Each row was made from one small tree. The marks that hang from a mark follow it in brackets, in alphabetical order. Every link used is in the known rows. Write each row's tree.
Known rows
roto(dokenip(kepa mukim(farif) veben(nurab(fekivi)))): [-26 9 -36 58 53 -14 46 41 0 -9 8 -4 -7 -3 13 -6 10 41 -1 -17 12 15 -4 14 -3 6 24 -15 18 0 1 9 -26 -11 -16 -32 -6 25 34 -25 24 -5 75 -15 40]
dokenip(veben(nurab)): [-6 -24 9 -27 -5 -14 5 -1 20 16 37 -9 -1 24 22 -41 -6 -17 28 -15 0 1 -29 24 4 5 2 18 41 -6 31 2 0 -32 -8 -25 4 -3 10 -26 -8 -1 9 11 25]
budilok(fekivi kepa(dokenip) roto): [8 -7 40 -1 -27 0 -49 -27 33 0 -34 -56 -5 -31 -13 3 -37 -41 8 27 54 42 -30 -14 30 -11 -15 19 30 21 18 28 17 -6 -1 -3 -17 -16 -23 10 -18 -28 -49 1 17]
mukim(nurab(fekivi)): [20 -26 17 7 0 -24 22 6 24 34 23 10 -6 17 18 -43 -21 9 11 7 10 -32 12 -14 -17 -17 16 10 15 -5 0 20 -1 -44 -21 -27 -11 -20 -31 -16 -23 -7 -10 13 -25]
farif(mukim(nurab(fekivi))): [38 -4 7 11 25 -18 10 12 31 22 32 28 12 -6 15 -43 -11 8 3 15 -5 -26 -21 -5 -26 -15 1 14 6 -3 -16 16 18 -10 -34 -20 -4 -10 -32 -15 -11 -7 -1 1 -26]
budilok(fekivi kepa mukim(farif) roto(nurab) veben): [64 8 0 -22 10 24 -66 -66 -13 -73 -43 1 15 -77 -30 42 13 -10 -57 36 25 52 -3 5 16 10 -27 40 -44 15 -33 -18 -33 -9 36 -16 -7 -24 -16 61 -30 12 -10 35 22]
kepa(dokenip(mukim veben)): [4 13 4 27 16 -28 8 16 18 -3 8 -61 -15 36 7 -32 -4 -17 13 -15 43 12 -10 6 4 4 8 0 40 -28 45 18 7 18 -17 15 -18 25 7 -32 0 1 13 -20 7]
farif(kepa(budilok dokenip(roto(nurab)))): [-41 13 -11 -15 -14 43 6 -25 5 44 -7 -39 -26 10 -3 -9 -57 -28 59 -12 24 -23 5 -2 16 -15 -44 -27 53 24 37 11 28 46 -21 52 -9 16 -4 -44 30 15 53 41 -25]
veben(budilok(mukim(dokenip(kepa roto))) nurab): [-37 -9 14 -31 -33 21 -5 20 -47 9 -7 21 22 55 16 29 6 12 34 -25 -13 11 -1 -32 16 15 3 -14 31 12 -32 -18 1 13 8 31 -8 -15 52 -27 25 27 18 -22 11]
budilok(fekivi mukim(farif) veben(dokenip(roto(nurab)))): [27 4 -30 -53 5 43 -32 -24 -34 -43 -39 33 -23 -42 -5 9 39 23 -9 -22 1 24 9 -18 21 6 -5 25 -24 3 -41 -47 -20 8 15 -15 -9 -1 3 37 -18 37 39 41 29]
roto(dokenip(kepa mukim(farif nurab(fekivi veben(budilok))))): [-2 30 -33 59 28 -29 42 39 -11 22 6 12 22 -2 30 5 3 52 -29 -21 6 -11 19 -9 -28 -11 39 -42 -13 15 -26 9 -29 -15 -10 -47 22 8 32 -22 5 27 39 -24 10]
budilok(fekivi kepa mukim(dokenip(roto) farif nurab(veben))): [32 8 14 0 37 -20 -24 -28 -18 -73 24 -6 4 1 -37 33 58 7 -55 37 33 -26 52 -31 19 26 3 -14 -54 -8 -61 -6 11 9 -11 -40 7 1 -28 76 -25 26 -46 11 11]
veben(budilok(fekivi(dokenip) roto)): [8 -20 20 -25 -51 9 -56 -1 16 36 -30 9 24 13 22 -15 -44 -8 42 12 -17 27 -31 9 1 -8 12 25 23 5 34 10 13 5 5 -11 -23 -35 -2 -5 -44 -43 -33 -22 3]
mukim(budilok dokenip nurab(fekivi)): [29 -18 26 28 35 -47 22 31 -3 8 28 8 2 32 0 -35 -10 22 -6 6 7 -72 35 -11 -11 -6 -1 -9 -15 -29 -24 12 17 -26 -31 -7 -3 -4 -70 21 -6 -14 -3 -7 -32]
kepa(budilok(mukim(farif) veben)): [35 13 31 -55 15 2 -28 -35 -10 -10 -14 23 12 -12 -24 -25 -31 -9 6 1 -11 23 17 12 -6 -4 -9 10 -17 -21 8 -8 -17 2 22 47 -1 -5 -17 26 -19 16 -4 32 -1]
roto(nurab(fekivi(budilok) kepa veben)): [-28 22 -12 58 -11 -23 25 35 16 47 8 53 -25 -33 -21 -11 -12 12 -5 2 -26 -11 1 17 -46 -4 39 -22 -11 12 -28 -17 -44 -44 0 21 34 16 -24 -11 12 6 -13 20 -16]
veben(budilok dokenip(mukim roto) nurab): [-38 -20 -29 -51 -28 17 6 34 -17 46 -16 7 8 56 64 11 37 10 58 -18 -12 24 -64 -9 13 -12 19 24 37 29 3 -2 15 -14 8 -4 -3 2 71 -41 2 8 39 -41 11]
kepa(budilok(mukim)): [14 8 36 -58 -14 -13 -20 -23 9 28 -17 -6 1 19 -4 -34 -42 -34 40 12 -10 17 2 -6 -10 -14 7 12 26 -3 15 20 -11 -2 15 63 -21 -14 -11 0 -6 -4 -10 0 -20]
budilok(fekivi kepa roto veben(dokenip(mukim) nurab)): [3 -26 4 -19 -10 -4 -36 -18 25 -34 -37 -21 13 -57 19 38 63 -21 -15 22 49 96 -77 -4 45 -5 0 42 15 28 -7 5 -11 -37 48 -25 -12 -11 34 25 -7 -24 -7 -10 50]
nurab(fekivi kepa roto): [-29 -17 23 12 -24 -7 40 31 22 20 -5 1 -50 -8 -6 -16 -7 5 -19 -9 -17 -5 -14 -20 -26 6 24 26 -33 8 9 12 7 -64 -26 10 25 9 -19 -23 22 -21 -38 1 -25]
mukim(nurab(kepa(dokenip(roto)) veben(budilok))): [-43 25 23 2 -24 -2 17 21 -3 28 20 -18 -4 10 22 -6 -5 -4 7 -23 22 -25 0 -10 -18 4 20 -34 10 15 -1 -11 23 -11 -19 -11 54 17 33 -38 5 47 -35 1 0]
kepa(budilok(mukim veben(dokenip(roto)))): [-8 -6 17 -81 -15 27 -9 -15 -21 -13 -43 22 -6 -12 -7 -7 3 -22 30 -24 3 45 -14 -7 26 -9 -19 9 21 4 10 -26 -7 20 31 55 -1 12 37 6 -2 5 8 20 2]
veben(budilok(mukim(farif)) dokenip(kepa)): [4 -22 -1 -49 -31 24 -30 5 -18 39 -37 32 17 15 12 5 -6 20 31 -14 -35 24 -18 -32 8 -17 7 0 4 7 -26 -28 -19 -7 13 4 0 -16 33 4 28 16 20 -27 29]
budilok(fekivi(dokenip(roto(nurab))) kepa mukim(farif) veben): [18 7 -12 -17 5 23 -74 -47 -18 -72 -33 23 8 -44 -36 34 18 14 -24 23 3 25 35 1 14 12 -12 13 -20 -9 -37 -34 -24 21 0 -6 -32 -21 0 56 -33 11 12 35 31]
nurab(fekivi roto(dokenip(kepa mukim(budilok))) veben): [-31 30 -23 56 12 -39 65 39 -15 -11 -2 -34 -33 -17 5 4 18 7 -58 -64 -18 -7 19 -4 -13 7 27 -22 -24 5 -4 19 -27 -12 -15 8 16 28 13 -21 31 -7 17 -34 -7]
fekivi(budilok dokenip(kepa mukim)): [-42 -9 -10 50 -34 -18 8 15 22 37 11 7 1 48 -10 5 -11 -10 45 13 -28 7 31 26 -12 -11 28 -17 62 -47 35 14 -24 28 31 52 -62 -8 6 -6 7 -30 2 -27 -2]
veben(budilok(kepa) nurab): [-16 -25 19 -44 -45 -8 -40 -4 17 55 -7 4 40 23 33 -6 -28 -10 35 11 -12 29 -63 -1 7 -26 7 12 38 48 -4 11 1 -55 -1 -13 8 -28 26 -22 -1 6 -10 -14 24]
fekivi(budilok(kepa mukim(farif) roto(dokenip nurab) veben)): [34 44 -18 -25 40 43 -33 -25 -32 -62 -55 23 33 -79 -44 38 -23 -6 -29 32 -6 32 6 60 -18 -32 -18 17 -33 36 -27 -27 -60 9 86 18 21 -9 -5 34 -30 22 -1 24 9]
roto(nurab): [15 -13 -6 -24 -30 3 -8 -7 14 47 0 -2 -9 18 19 -33 -37 -12 18 -13 -6 -22 9 12 -12 -13 0 22 30 -7 11 3 -20 -22 2 4 -17 -23 -23 -20 -9 17 33 24 -12]
dokenip(kepa(budilok(fekivi)) mukim veben): [-18 5 -9 46 -23 -41 24 -13 36 -11 1 -47 -14 15 -5 -17 12 -26 9 17 44 45 -6 -4 37 23 -1 -27 61 -22 63 14 8 36 -12 24 -44 43 26 11 30 -23 29 1 31]
mukim(dokenip nurab(fekivi)): [22 -22 29 24 20 -37 20 34 14 22 21 19 0 33 1 -33 -13 24 0 9 25 -53 31 -21 -12 -9 12 -6 -1 -24 -15 14 9 -36 -21 -15 -8 -15 -54 -6 -16 -11 -6 7 -31]
veben(budilok(fekivi mukim(nurab))): [42 8 13 -42 -27 -16 -31 -19 4 11 -6 -3 21 13 29 -27 0 -1 19 23 -2 12 -13 -42 -11 -16 38 12 10 31 -19 12 1 -20 0 -23 -17 -30 -6 6 -28 26 -33 -10 1]
kepa(budilok(mukim(farif nurab(fekivi)) roto) dokenip(veben)): [42 35 35 -1 84 -14 2 -12 -7 -44 -6 -10 -5 -26 -31 -23 -26 8 5 33 42 -11 0 4 -21 8 -20 -10 -21 -9 9 5 18 14 -17 12 23 7 -11 -11 -28 -14 -15 8 -24]

Which tree is each row?
[-22 -18 -7 42 -11 -8 28 6 -20 -56 22 -30 -22 34 -22 -1 25 -6 -10 -17 24 -24 38 -2 63 45 -38 -34 22 -43 24 -20 36 59 -33 -9 -23 52 -5 46 33 -17 17 4 34]
mukim(budilok(fekivi) dokenip(kepa roto veben))
[-2 22 5 -26 -31 24 -9 1 -30 7 -39 -6 30 -29 15 22 -31 -22 -7 -42 -14 50 -12 2 -4 -13 13 -5 9 36 -9 -4 -49 15 49 6 23 -16 57 -28 5 16 -12 -31 13]
nurab(veben(budilok(mukim roto(dokenip(kepa)))))
[-30 -19 6 -5 -49 18 -24 -23 -5 -17 -13 -4 -18 17 -12 14 2 -13 30 -6 -14 29 42 -29 24 19 16 2 46 -25 -1 0 -7 43 -5 20 -67 -22 22 17 1 -19 -6 -5 18]
budilok(fekivi(dokenip(kepa roto)) mukim)
[1 -12 -8 -3 -4 -39 17 32 17 9 -33 -12 5 7 24 18 54 28 -25 23 12 10 -61 -43 -5 -22 18 8 -23 51 -18 10 16 -63 -20 -31 22 2 39 -27 8 -12 -14 -47 -17]
veben(budilok(kepa) dokenip(mukim(nurab(fekivi roto))))
[13 -19 -29 3 43 42 27 -2 -6 -33 26 30 11 -47 9 9 45 10 -9 -11 -14 -16 -36 -9 27 -12 -58 1 -21 19 -27 -18 41 39 -28 -30 22 32 -8 22 41 -10 26 9 -10]
farif(kepa mukim(budilok(veben(dokenip(roto))) nurab(fekivi)))
[0 -1 -18 9 5 -20 43 -13 -3 -12 53 -31 -11 44 28 4 49 -21 -22 -10 23 -31 37 7 -7 17 14 6 3 -24 14 19 5 6 5 -27 -2 9 24 -8 -24 25 -9 -1 -20]
dokenip(mukim(nurab(veben)) roto)
[-4 9 -25 25 30 -5 42 8 6 5 15 -33 1 18 23 -4 2 14 -8 4 21 -33 50 11 -11 -20 21 -10 20 -20 12 22 -15 4 23 -26 -25 0 1 4 8 23 47 -1 12]
roto(dokenip(kepa mukim(farif nurab)))
[13 -20 -15 -21 23 44 -23 -48 -2 -35 33 -8 -8 15 -9 16 25 4 19 39 -16 -33 52 -24 7 3 0 11 -16 -6 -19 16 23 40 -16 -39 -42 -19 -29 46 -13 -8 -15 12 -2]
budilok(fekivi(dokenip(roto)) mukim(farif(kepa) nurab))
[-14 18 29 11 -23 -45 16 37 15 2 17 -10 -14 -5 4 -5 40 16 -52 -6 8 -33 -2 -31 -15 19 42 -26 -52 15 -16 -7 28 -53 -18 -29 55 11 -21 1 3 29 -68 -2 -1]
mukim(dokenip nurab(kepa roto veben(budilok(fekivi))))
[21 7 8 0 26 45 -23 -20 9 7 16 -43 12 -24 1 -1 -38 -48 19 1 -11 -10 -47 17 9 -14 -61 24 -1 8 12 26 50 60 -12 29 3 8 -45 0 36 -23 -6 -24 -20]
farif(kepa(dokenip) mukim(budilok(roto)))
[36 10 0 23 33 2 23 10 15 3 26 48 20 -20 -9 -17 -12 -6 11 49 -19 -17 -33 33 -34 -18 -11 19 -4 7 -1 13 20 11 14 0 10 -4 -33 -9 -29 -25 -40 -5 -46]
farif(mukim(nurab(fekivi(budilok(roto)))))
[14 16 -8 -29 20 49 -16 0 -26 -32 -46 57 -5 -75 -32 34 24 5 -11 23 -23 25 -13 37 -23 -9 -2 28 -50 1 -36 -54 -45 -15 81 33 38 3 -4 40 4 16 -9 24 6]
fekivi(budilok(mukim(farif) roto(nurab(kepa)) veben(dokenip)))
[-39 -10 -16 46 1 -34 66 21 7 -21 28 -23 -35 16 11 4 47 14 -25 -28 7 19 -23 -11 2 36 14 2 11 -4 21 8 -5 -33 -30 -7 -3 18 49 -55 33 -17 20 -17 9]
dokenip(kepa mukim veben(nurab(fekivi roto)))
[-28 10 -15 6 -16 -35 22 -4 17 13 -11 -21 -47 -14 -4 6 51 1 -25 -22 0 20 -5 -22 20 23 16 -27 -19 -14 17 0 11 -9 -9 11 4 27 16 14 25 -6 11 2 20]
nurab(roto veben(dokenip(kepa(budilok(fekivi)) mukim(farif))))
[-13 -18 7 -3 35 -3 23 -12 26 26 31 12 -16 8 -20 -16 -22 19 16 26 -31 -67 26 0 -27 -13 -14 -16 -33 -4 24 26 36 -17 -43 -2 3 -10 -46 -11 0 -40 -8 25 -46]
mukim(farif(kepa(budilok)) nurab(fekivi(dokenip) roto))
[21 -4 20 -25 -15 15 -30 -35 0 -22 -23 -3 20 -11 -38 31 -11 -48 7 58 -14 39 -20 23 -1 -19 -10 35 2 21 -2 11 -21 4 62 37 -7 -16 -5 29 -20 -27 -73 -18 -14]
fekivi(budilok(kepa mukim roto))
[-47 -52 -9 -27 -58 33 27 5 -2 31 -11 1 -23 27 16 2 4 -14 36 -33 0 3 3 -16 42 -2 -19 0 53 -12 19 -16 4 12 7 -1 -19 6 39 -13 34 -7 25 4 19]
veben(dokenip(kepa roto))
[39 38 -1 -11 -17 -27 -54 15 -15 12 -24 20 18 -2 4 -5 4 14 -14 -20 -3 8 -1 -38 -9 9 36 -18 -21 19 -55 -20 -31 -8 -5 9 6 -20 -18 3 -17 41 3 -10 3]
roto(nurab(veben(budilok(fekivi mukim(dokenip)))))
[8 4 8 3 6 34 -24 -6 37 46 20 -30 6 -9 2 -26 -43 -33 38 -9 -2 2 -40 -12 5 -27 -25 4 30 15 11 26 34 40 -31 21 -10 4 -40 -27 40 0 7 -4 -8]
farif(kepa(dokenip) mukim)
[1 14 -24 30 -1 12 -42 19 6 1 -37 7 8 -9 17 35 7 25 0 44 -4 11 -17 20 -29 17 31 26 -29 -7 2 -3 0 3 11 -3 -12 -8 1 20 -11 -16 23 -27 3]
veben(budilok(fekivi(dokenip(mukim(farif))) roto(nurab(kepa))))
[-28 13 -72 44 25 33 9 -10 -17 6 44 19 -9 33 -18 43 27 6 10 13 -45 -43 48 46 -20 8 -3 -19 -18 -20 2 -4 -14 58 12 7 -15 14 -6 12 -3 0 33 7 -22]
fekivi(budilok dokenip(mukim(farif(kepa)) roto(nurab(veben))))
[-36 -18 15 -1 -7 14 24 5 -25 12 8 13 -9 56 -27 3 -31 4 25 2 14 -40 55 7 31 20 -40 -35 17 -50 29 -9 34 43 -7 45 -15 25 -6 19 24 -4 33 28 -4]
mukim(dokenip(kepa(budilok) roto) farif)
[19 7 -19 38 -8 -16 8 -22 -4 -11 22 -17 19 1 29 34 42 5 -42 16 19 11 6 -2 5 29 13 -10 -20 -9 5 10 3 5 16 -56 3 -5 28 18 -14 17 -13 -14 17]
dokenip(kepa mukim(farif nurab(veben(budilok(fekivi roto)))))
[9 11 22 -10 40 15 3 -44 17 23 40 -41 0 -22 -10 -2 -36 -34 8 12 30 -41 13 17 -5 -6 -40 -25 -14 1 27 25 32 19 2 -6 35 -3 -33 -8 -1 5 -22 33 -23]
mukim(farif(kepa(budilok(roto) dokenip)) nurab(veben))
[-4 -6 -4 -7 36 15 19 17 19 -21 55 -14 -2 9 -6 -5 37 -11 -12 -13 -21 -23 -58 10 11 16 -37 9 -22 12 10 2 52 15 -33 -7 29 23 -23 -29 48 -6 8 -4 -2]
farif(kepa mukim(dokenip(veben(nurab(roto)))))
[30 -20 22 -19 -34 18 -18 -34 12 -19 -14 -8 3 -36 5 -11 -14 -29 -14 -8 25 50 -12 13 26 7 -13 39 6 -8 36 2 -2 -7 32 -15 -12 -12 -19 20 -38 -17 -37 33 12]
budilok(fekivi roto veben)
[-42 -24 0 -1 -34 13 -20 -6 8 10 1 18 8 35 -32 10 -26 -22 46 38 -26 -6 14 39 7 -20 -9 -4 44 -10 28 1 10 26 14 24 -27 -2 4 13 -24 -38 -41 -4 -3]
fekivi(budilok(kepa) dokenip(roto))
[11 0 29 41 3 10 9 16 -32 -45 -28 53 14 -30 -58 35 -3 8 -21 2 1 43 24 -2 7 9 -8 -8 -13 -18 -23 -22 -40 18 55 61 -6 -4 -9 13 4 -26 -36 4 -17]
nurab(fekivi(budilok(mukim(dokenip(kepa)) roto veben)))
[8 48 -45 49 42 -41 25 39 -14 11 -11 -11 -10 -23 24 -16 -7 17 -30 -42 -6 -18 14 15 -33 -12 32 -9 -15 12 -29 12 -47 -11 -13 2 7 13 -15 -12 -1 10 66 -23 -13]
roto(dokenip(mukim(budilok)) nurab(fekivi veben))
[22 5 4 -4 44 -3 17 15 -18 -29 49 3 15 38 9 -16 17 -6 -4 10 -6 -78 18 18 3 7 -38 -2 -11 -37 -13 0 61 51 -23 5 1 20 -44 31 2 12 8 -10 -27]
farif(mukim(budilok dokenip(roto) nurab))
[17 29 -4 25 49 10 21 3 10 -68 -12 -31 -2 -68 9 20 34 9 -53 33 54 21 13 24 -10 1 25 26 -38 -1 8 12 -4 -12 53 -41 11 20 -11 48 -16 12 -4 18 23]
budilok(fekivi roto(dokenip(mukim(farif nurab(kepa)))) veben)
[-3 -11 -8 25 3 6 21 38 -21 10 -8 31 -22 36 -5 -5 -15 30 5 -15 15 -43 32 -13 -1 12 -10 -1 -1 -14 -18 -14 2 1 -29 13 -9 3 -25 -18 -5 0 47 19 -35]
mukim(dokenip(roto(nurab(fekivi))))
[-17 19 28 14 -27 -34 -17 22 10 34 -26 -12 -4 -16 -10 -5 -30 10 -24 -37 5 21 -48 -35 -11 -8 11 -26 -22 53 -13 2 6 -52 -55 -1 56 -1 18 -57 -3 5 -55 -21 -10]
nurab(fekivi roto veben(budilok(kepa(dokenip))))
[19 6 -3 -7 11 -28 26 15 -12 23 31 30 -4 11 15 -25 5 42 -42 -24 -32 -50 0 -10 -40 7 20 -11 -72 16 -17 -5 12 -63 -41 -58 64 -10 -6 -31 -34 24 -38 6 -25]
mukim(farif nurab(fekivi roto veben(budilok)))
[28 -20 16 -14 10 -4 -32 -37 -5 -28 7 -1 26 -16 -21 -4 -15 -9 -34 7 -7 -4 14 32 23 -8 -40 13 -32 -23 2 -12 -2 -17 3 -12 10 6 -32 66 -2 2 -13 22 29]
mukim(budilok(kepa veben) farif)
[-36 9 -16 -12 -39 9 39 32 -4 4 -21 -31 0 7 14 -22 -26 1 -5 -51 -14 7 -21 15 10 -10 -2 -18 26 31 54 -15 -1 0 -3 -17 30 26 58 -56 27 13 14 -11 25]
nurab(roto(dokenip(kepa veben(budilok))))
[-27 -38 10 23 -36 -11 -4 3 30 11 19 -8 0 29 -8 -25 -27 -14 26 -20 -4 -1 25 22 17 11 -6 -15 60 -52 52 -11 -13 21 -12 -4 -33 -4 20 -13 12 -32 14 1 31]
fekivi(dokenip(kepa veben))
[-17 14 -13 37 8 -14 -11 -15 3 13 -1 0 4 -4 -9 32 -10 -9 -8 1 1 -10 36 48 -18 30 -10 -20 4 -55 25 -5 -27 37 25 41 -19 -15 19 -1 -5 -15 52 3 -9]
fekivi(dokenip(kepa(budilok(roto(nurab(veben)))) mukim(farif)))
[19 5 -13 -50 -6 31 -11 -26 -24 6 16 -2 0 9 -3 19 15 -2 -34 -23 -63 -5 -12 -21 -16 4 0 11 -79 41 -20 3 0 -13 -9 -15 47 -4 0 -9 13 28 -40 -13 -17]
nurab(roto veben(budilok(mukim(farif(kepa)))))
[-38 -16 -4 -10 -6 28 -24 18 -43 17 -9 68 16 32 7 24 -12 53 48 -13 -55 12 4 -22 -13 12 20 -10 8 5 -43 -19 -9 1 -27 7 -16 -34 55 -29 -1 -6 26 -26 11]
veben(budilok(mukim(farif)) nurab(fekivi(dokenip(kepa roto))))
